Each row was made from one small tree. The marks that hang from a mark follow it in brackets, in alphabetical order. Every link used is in the known rows. Write each row's tree.
Known rows:
L(M(H) R(K Q(U))): [ 0.44 -2.98 -0.60  1.57  2.34  0.99  0.41  3.12  2.94  1.07 -0.44  3.23
 -1.25  1.32  4.66 -1.12  0.42 -6.68 -2.57  2.64 -0.88 -3.34 -3.66 -0.78
  0.99]
Y(H(M) N): [ 0.00 -1.55 -1.53 -1.87  5.53  1.11 -0.24 -0.02  1.44 -1.53 -1.61  2.54
  1.23  0.26  0.18 -1.54 -2.01 -4.55 -1.70  2.36 -2.19 -2.01  0.12 -3.37
  2.34]
M(L(R(K Q))): [-0.49 -1.58 -0.62 -2.13  1.17  1.13  0.49  2.44  2.91  0.92  0.10  1.15
 -0.84 -0.18  4.39 -1.33 -0.39 -4.79 -2.56  2.21 -1.19 -3.48  0.06 -0.61
  1.27]
K(R(L(M(H)))): [ 0.61 -0.78 -0.13 -1.28  4.50 -1.79  1.16  3.17  1.08 -0.59 -1.67  0.77
 -0.63  0.09 -0.30 -3.75  0.08 -4.93 -1.31  2.04  0.85 -3.01 -0.97 -0.81
  1.96]
L(M R(K)): [-0.47 -1.54 -1.16 -0.84  2.82  0.67  0.75  3.47  2.61 -1.20 -0.43  3.08
 -0.36  0.53  1.93 -1.58 -1.33 -4.54 -2.30  2.02 -1.73 -3.04  0.22 -1.90
  1.40]
R(K): [-0.77 -1.22 -0.48 -3.93  3.03  0.05  0.08  1.04  2.26 -1.56 -0.58  2.99
 -0.43 -0.82  2.17 -1.23 -1.71 -2.54 -2.83  1.67 -1.92 -2.26  0.21 -2.02
  1.85]
R(K L(M(H)) Q): [ 0.28 -1.61  0.67  0.37  4.04  0.04 -0.32  1.91  3.15  1.54 -1.92  1.60
 -1.44  0.10  3.08 -1.91 -0.49 -6.21 -2.72  2.66  0.47 -3.64 -2.04 -0.55
  1.23]
M(H(Y(N))): [-0.02 -1.21 -1.28 -2.92  3.28  1.49 -0.29  0.22  0.74 -0.92 -1.55  1.62
  1.38 -0.39  0.35 -2.24  0.48 -4.38 -1.87  2.36 -0.67 -1.46 -2.85 -1.28
  2.30]
U(Q(R(L(M(H))))): [-0.17 -1.28 -0.53 -1.56  3.76  1.23  0.66  3.05  1.60  0.51 -1.69  1.53
 -0.75  0.75 -0.56 -1.07 -0.03 -6.33 -1.07  4.48  1.06 -3.16 -1.85  0.22
  1.42]
M(H(Y(N)) L): [ 0.17 -1.29 -1.41 -2.83  3.24  1.47 -0.24  0.36  1.25 -0.05 -0.76 -0.61
  0.64 -0.34  0.26 -2.38  0.34 -4.55 -1.63  2.52 -0.47 -2.37 -2.60 -0.12
  2.32]
K(R): [-0.68 -0.64 -1.00 -4.63  3.16 -1.45  1.19  2.12  0.61 -1.91 -0.24  2.57
  0.73 -0.92  1.09 -3.29 -0.31 -2.39 -1.23  1.54 -0.97 -1.63  1.19 -1.97
  2.21]
M(H(Y(N)) L(R(K))): [ 0.33 -1.63 -1.16 -1.09  1.93  2.33  0.36  2.43  2.73  0.61 -0.86 -0.24
 -0.21  0.54  2.03 -2.33 -0.60 -5.45 -2.57  2.38 -0.77 -2.54 -2.87 -0.38
  2.11]
Y(H N): [-0.01 -1.86 -1.79 -1.91  4.46  0.89  0.22 -0.25  0.69 -1.49 -1.57  2.83
  0.80  0.56  0.35 -1.30 -0.47 -3.01 -1.65  2.22 -2.16 -1.34 -0.76 -3.31
  3.48]
U(Q(R(K))): [-1.64 -1.47 -0.58 -4.06  2.54  1.12  0.88  2.40  2.30 -0.51 -0.46  3.59
 -0.37  0.24  2.35 -0.66 -1.46 -3.69 -2.44  3.83 -1.32 -1.88 -0.01 -1.67
  1.58]
M(H L(R)): [ 1.20 -2.10 -1.65 -3.97  1.23  1.30  0.78  2.02  1.26 -0.24 -0.87  0.38
 -0.69 -0.18  0.58 -2.21  0.29 -4.37 -1.21  2.11 -0.79 -3.52 -1.75 -0.47
  1.66]
H(Y): [-0.78 -0.93 -1.09 -4.72  2.23  0.44 -0.20  0.45  1.47 -2.01 -0.69  1.93
  1.50 -1.31  0.56 -1.82  0.34 -3.72 -1.50  1.94 -0.48 -1.07 -0.57 -0.67
  1.92]
Q(R(K) U): [-0.89 -2.07 -0.75 -2.17  3.09  0.75  1.05  2.49  2.37 -1.82  1.59  3.79
 -0.99  0.87  2.13 -1.07 -0.76 -4.67 -2.53  1.58 -1.16 -1.33 -1.44 -0.93
  1.17]
M(H): [ 0.60 -1.69 -1.09 -4.98  2.67  0.34  0.12  0.33  0.68 -1.11 -1.72  2.57
 -0.09 -1.08  0.62 -2.12 -0.05 -3.10 -1.64  2.02 -1.31 -2.55 -1.77 -1.65
  1.70]
U(Q): [-1.48 -1.39 -1.19 -5.20  2.58  0.46 -0.31  0.14  0.89 -0.70 -0.84  2.99
  0.72 -1.03  1.10 -0.79 -0.66 -1.80 -1.44  3.97 -1.28 -2.41  0.40 -1.40
  1.69]
U(Q(R(K L(M(H))))): [-0.17 -1.52  0.22 -0.38  3.65  1.03  0.85  3.53  3.03  0.75 -1.62  1.79
 -1.54  0.90  0.89 -1.14 -1.00 -6.50 -2.64  4.42  0.66 -3.27 -2.10 -0.16
  1.33]
Y(H(M(L)) N): [ 0.10 -1.53 -1.92 -1.51  5.42  0.94 -0.20 -0.04  1.60 -0.41 -1.17  0.21
  0.61  0.44  0.18 -1.44 -2.13 -4.81 -1.34  2.40 -1.77 -2.88  0.17 -2.21
  2.30]
Q(R): [-0.48 -0.77 -1.38 -4.93  3.01  1.13  1.30  2.22  0.62 -2.45 -0.09  3.07
  0.75 -0.12  0.31 -1.57 -0.24 -4.44 -1.29  1.55 -1.04 -1.38  0.28 -1.42
  1.75]
R(K Q): [-1.10 -1.40  0.01 -3.02  2.75  0.42 -0.41  0.77  2.59  0.03 -0.51  3.25
 -0.15 -0.67  4.36 -1.48 -0.85 -3.48 -2.61  1.99 -1.56 -2.29 -0.09 -1.91
  1.42]
H(M(L(R(Q))) Y(N)): [-0.83 -0.88 -1.51 -0.44  2.51  2.63 -0.19  2.01  2.25  1.00 -0.17 -0.39
  2.02  0.04  2.64 -2.02 -0.68 -7.77 -1.21  2.94 -0.10 -2.37  0.55 -0.22
  0.37]

Which tree is each row?
[-0.72 -1.36 -0.08  1.47  4.45  0.55  0.85  3.53  2.69 -1.30  1.35  2.06
 -1.33  1.64  0.71 -0.80 -0.84 -6.94 -2.40  1.93  0.74 -2.27 -1.46  0.30
  1.29] : Q(R(K L(M)) U)
[ 0.40 -2.26  0.00  1.36  4.31  0.50  0.96  3.63  2.65 -0.47  0.05  1.88
 -1.83  1.64  0.73 -1.34 -0.56 -7.33 -2.65  2.31  0.91 -2.54 -3.54  0.23
  1.24] : Q(R(K L(M(H))) U)
[ 0.15 -0.81 -0.55  0.67  4.63  1.22 -0.34  1.55  1.46 -0.49 -1.81  0.20
  1.16  0.80 -0.89 -1.98  0.41 -6.27 -1.76  2.80  1.09 -2.18 -2.77  0.10
  2.14] : R(L(M(H(Y(N)))))
[ 0.79 -2.35 -1.40 -1.71  2.77  0.80  0.77  2.22  3.44 -0.38 -1.01  0.86
 -1.06  0.61  1.97 -1.35 -2.81 -5.53 -2.34  2.26 -1.60 -3.34  0.05 -1.68
  1.77] : Y(H(M(L(R(K)))))
[-0.91 -1.77  0.46  2.35  4.29  0.10 -0.86  1.67  3.04  0.32  0.68  1.86
 -1.11  0.77  3.39 -0.77 -0.18 -6.04 -2.70  2.54  0.98 -2.64 -1.74  0.33
  1.18] : R(K L(M) Q(U))
[-1.11 -2.66 -0.15 -1.42  2.73  0.24 -0.43  0.66  2.45 -0.16  0.85  3.72
 -0.44 -0.09  4.49 -1.07 -0.08 -3.79 -2.90  1.65 -1.21 -2.00 -1.67 -0.81
  1.44] : R(K Q(U))
[ 0.06 -1.27 -1.31 -0.69  4.50  1.03 -0.06  1.39  1.11 -0.78 -1.94  1.52
  1.28  0.51  0.07 -2.24  0.46 -5.25 -1.65  2.69 -0.70 -2.29 -2.67 -1.13
  1.99] : L(M(H(Y(N))))
[ 0.45 -3.25 -0.59 -0.49  1.16  1.41  0.39  2.23  2.84  1.74  0.63  1.22
 -1.89  0.68  4.65 -1.42  0.33 -5.66 -2.42  2.51 -0.66 -3.35 -3.56  0.27
  1.16] : M(H L(R(K Q(U))))
[-0.62 -2.28 -1.43 -1.63  1.20  1.50  0.38  1.91  1.26 -0.39  1.34  3.19
  0.63  0.42  3.29 -0.94  1.20 -5.16 -1.11  2.12 -0.70 -1.89 -1.45 -0.42
  1.17] : L(R(Q(U)))
[ 0.60 -1.92  0.20  1.46  4.28 -1.54  0.59  2.67  1.44  1.05 -0.14  1.02
 -0.75  0.99  2.16 -3.19  1.35 -6.19 -1.36  2.48  1.42 -2.78 -2.82  0.40
  1.56] : K(R(L(M(H)) Q(U)))
[-0.62 -2.29 -0.69  0.07  2.17  1.07 -0.06  2.33  3.61  1.12  1.51  0.97
 -0.91  0.38  4.47 -1.01 -1.62 -6.77 -2.34  2.29 -0.65 -3.61 -0.63  0.08
 -0.05] : H(M(L(R(K Q(U)))))
[-0.95 -1.13  0.48 -1.62  2.74  0.39 -0.33  0.96  3.01  0.26 -0.34  1.87
 -0.68 -0.54  3.29 -1.31 -0.89 -4.60 -2.72  2.02  0.32 -2.18 -0.12 -0.97
  1.57] : R(K L Q)
[ 0.65 -0.81 -0.36 -1.19  3.35  0.24 -0.29  1.61  1.88 -0.82 -2.03  0.08
  0.23 -0.29 -0.77 -2.31  0.68 -6.31 -1.55  2.72  1.48 -2.41 -2.70  0.74
  1.87] : R(L(M(H(Y))))
[-1.32 -0.70  0.17 -0.31  3.74  0.66  0.59  3.49  3.10  0.02 -0.59  1.80
 -0.73  0.95  1.06 -0.37 -1.24 -5.83 -2.35  4.16  0.50 -2.48  0.19 -0.26
  1.26] : U(Q(R(K L(M))))
[-0.47 -1.26 -0.86 -2.63  2.47  1.14  0.38  2.63  3.03 -0.33  0.05  0.67
 -0.51 -0.46  2.01 -1.85 -3.10 -5.27 -2.32  1.79 -1.24 -3.63  1.22 -0.96
  0.37] : H(M(L(R(K))))
[-0.75 -0.56  0.02 -2.44  3.02  1.10  1.32  2.76  2.62 -1.48 -0.02  1.79
 -0.63  0.38  0.82 -1.60 -1.64 -5.38 -2.45  1.64  0.30 -1.59  0.00 -0.55
  1.79] : Q(R(K L))
[-0.29 -0.68 -1.70 -3.43  1.42  1.39  0.17  2.35  2.33 -0.78  0.09 -0.46
  1.30 -0.65  0.45 -2.12 -1.27 -6.41 -0.82  2.32  0.12 -2.88  0.60  0.62
  0.54] : H(M(L(R)) Y)
[ 0.45 -2.26 -1.47 -1.96  2.26  1.38  0.02  1.58  2.65  0.93 -1.21  0.80
  0.19  0.21  2.62 -1.39 -1.05 -7.02 -1.18  2.60 -0.95 -3.15  0.16 -1.35
  1.61] : Y(H(M(L(R(Q)))))
[-0.89 -1.98 -0.80 -1.86  3.01 -1.53  0.59  1.75  0.95 -0.58  1.12  2.96
  0.49  0.15  3.44 -2.64  0.80 -3.69 -1.42  1.84 -0.63 -1.54 -0.60 -0.88
  1.75] : K(R(Q(U)))
[ 0.20 -0.62 -0.83  0.69  4.48  2.06  0.88  3.32  1.33 -0.56 -1.26  0.22
  0.89  1.37 -1.23 -2.31  0.40 -8.37 -1.35  2.73  1.57 -1.58 -2.69  0.11
  2.05] : Q(R(L(M(H(Y(N))))))
[-1.26 -0.62 -0.43 -3.56  2.59  1.38  0.58  2.13  1.50 -0.59 -0.19  1.91
  0.26  0.01 -0.30 -0.74 -0.32 -4.83 -1.43  4.07  1.03 -1.55  0.26 -0.15
  1.62] : U(Q(R(L)))
[ 0.82 -2.08 -1.01 -3.08  1.33  0.97  1.04  2.80  2.60  0.33 -0.79  0.79
 -1.72  0.20  2.09 -2.14 -1.01 -4.13 -2.53  2.20 -1.18 -3.60 -1.89 -0.65
  1.61] : M(H L(R(K)))
[ 0.47 -2.16 -0.58 -0.07  2.53  1.14  0.71  3.53  3.10  1.10 -1.93  2.82
 -0.77  0.66  4.31 -1.96  0.03 -6.13 -2.42  2.69 -1.42 -3.56 -2.20 -1.72
  1.17] : L(M(H) R(K Q))
[ 0.33 -1.80 -1.19 -1.23  1.36  2.67  0.03  1.91  1.70  1.69 -0.92 -0.19
  0.90  0.60  2.58 -2.46  1.37 -6.64 -1.32  2.85 -0.16 -2.49 -2.78  0.15
  1.84] : M(H(Y(N)) L(R(Q)))
[-1.46 -0.98  0.17 -2.65  2.74  1.18  0.93  2.57  2.80 -0.02 -0.29  2.15
 -0.54  0.33  1.29 -0.53 -1.41 -4.58 -2.71  4.07  0.41 -1.64  0.01 -0.65
  1.66] : U(Q(R(K L)))
[-0.63 -1.33 -0.50 -1.46  1.42  1.35 -0.16  2.68  4.18  1.18 -0.36 -0.10
  0.50 -0.28  4.30 -1.87 -1.58 -7.60 -2.08  2.52  0.12 -2.98  0.30  0.36
  0.26] : H(M(L(R(K Q))) Y)
[-1.18 -0.38 -1.63 -2.29  4.13  1.28 -0.46  0.39  1.75 -0.91 -0.01 -0.67
  1.95 -0.68  0.22 -2.05 -1.66 -5.68 -1.59  2.28 -0.38 -2.44  0.59 -0.45
  1.10] : H(M(L) Y(N))
[ 0.26 -0.51 -0.22  0.93  4.95 -0.75  0.79  3.14  1.16 -0.36 -1.69 -0.39
  0.93  1.08 -0.33 -4.03  0.39 -6.09 -1.54  2.33  1.17 -1.99 -1.59 -0.35
  2.47] : K(R(L(M(H(Y(N))))))
[ 0.74 -1.99 -0.79 -1.03  2.67  0.94  0.99  3.68  2.36 -0.49 -1.80  2.83
 -1.22  0.55  1.89 -2.13 -0.72 -5.04 -2.45  2.28 -1.78 -3.44 -1.79 -1.89
  1.39] : L(M(H) R(K))
[ 0.29 -1.13  0.32 -0.07  3.24 -1.48  0.39  3.08  2.04  0.85 -1.77  0.14
  0.21  0.10  2.27 -3.85  1.47 -7.24 -1.21  2.86  1.95 -2.22 -2.09  0.62
  2.08] : K(R(L(M(H(Y))) Q))
[-0.67 -2.35 -0.65 -0.47  1.13  1.22  0.07  2.41  3.01  0.98  1.75  1.29
 -1.31  0.56  4.64 -0.78 -0.03 -4.94 -2.48  2.29 -0.76 -3.20 -1.47  0.32
  1.09] : M(L(R(K Q(U))))
[-0.83 -0.40 -1.78 -1.46  2.85  2.21  0.19  2.16  1.74 -0.68  0.17 -0.48
  1.97  0.09  0.17 -1.74 -1.49 -6.56 -1.27  2.48 -0.29 -2.29  0.73 -0.34
  0.83] : H(M(L(R)) Y(N))
[-0.65 -0.61 -0.14 -0.19  4.48 -0.22 -0.28  2.07  3.04 -1.16 -0.79  1.40
 -0.81  0.29  1.04 -1.50 -1.58 -4.72 -2.68  1.90  0.27 -2.98  0.08 -0.81
  1.57] : R(K L(M))
[ 0.21 -0.97  0.19  1.96  4.86  1.12 -0.12  1.92  2.95  0.06 -1.73  0.39
 -0.07  0.99  0.66 -2.05 -0.72 -6.43 -2.97  2.83  0.81 -2.26 -2.85 -0.52
  2.09] : R(K L(M(H(Y(N)))))
[ 0.20 -2.05 -1.50  0.23  4.18  1.84  0.52  2.17  3.12 -0.13 -1.06  0.84
 -0.47  1.23  1.62 -1.27 -3.09 -5.68 -2.51  2.53 -2.18 -2.92 -0.02 -2.60
  2.15] : Y(H(M(L(R(K)))) N)
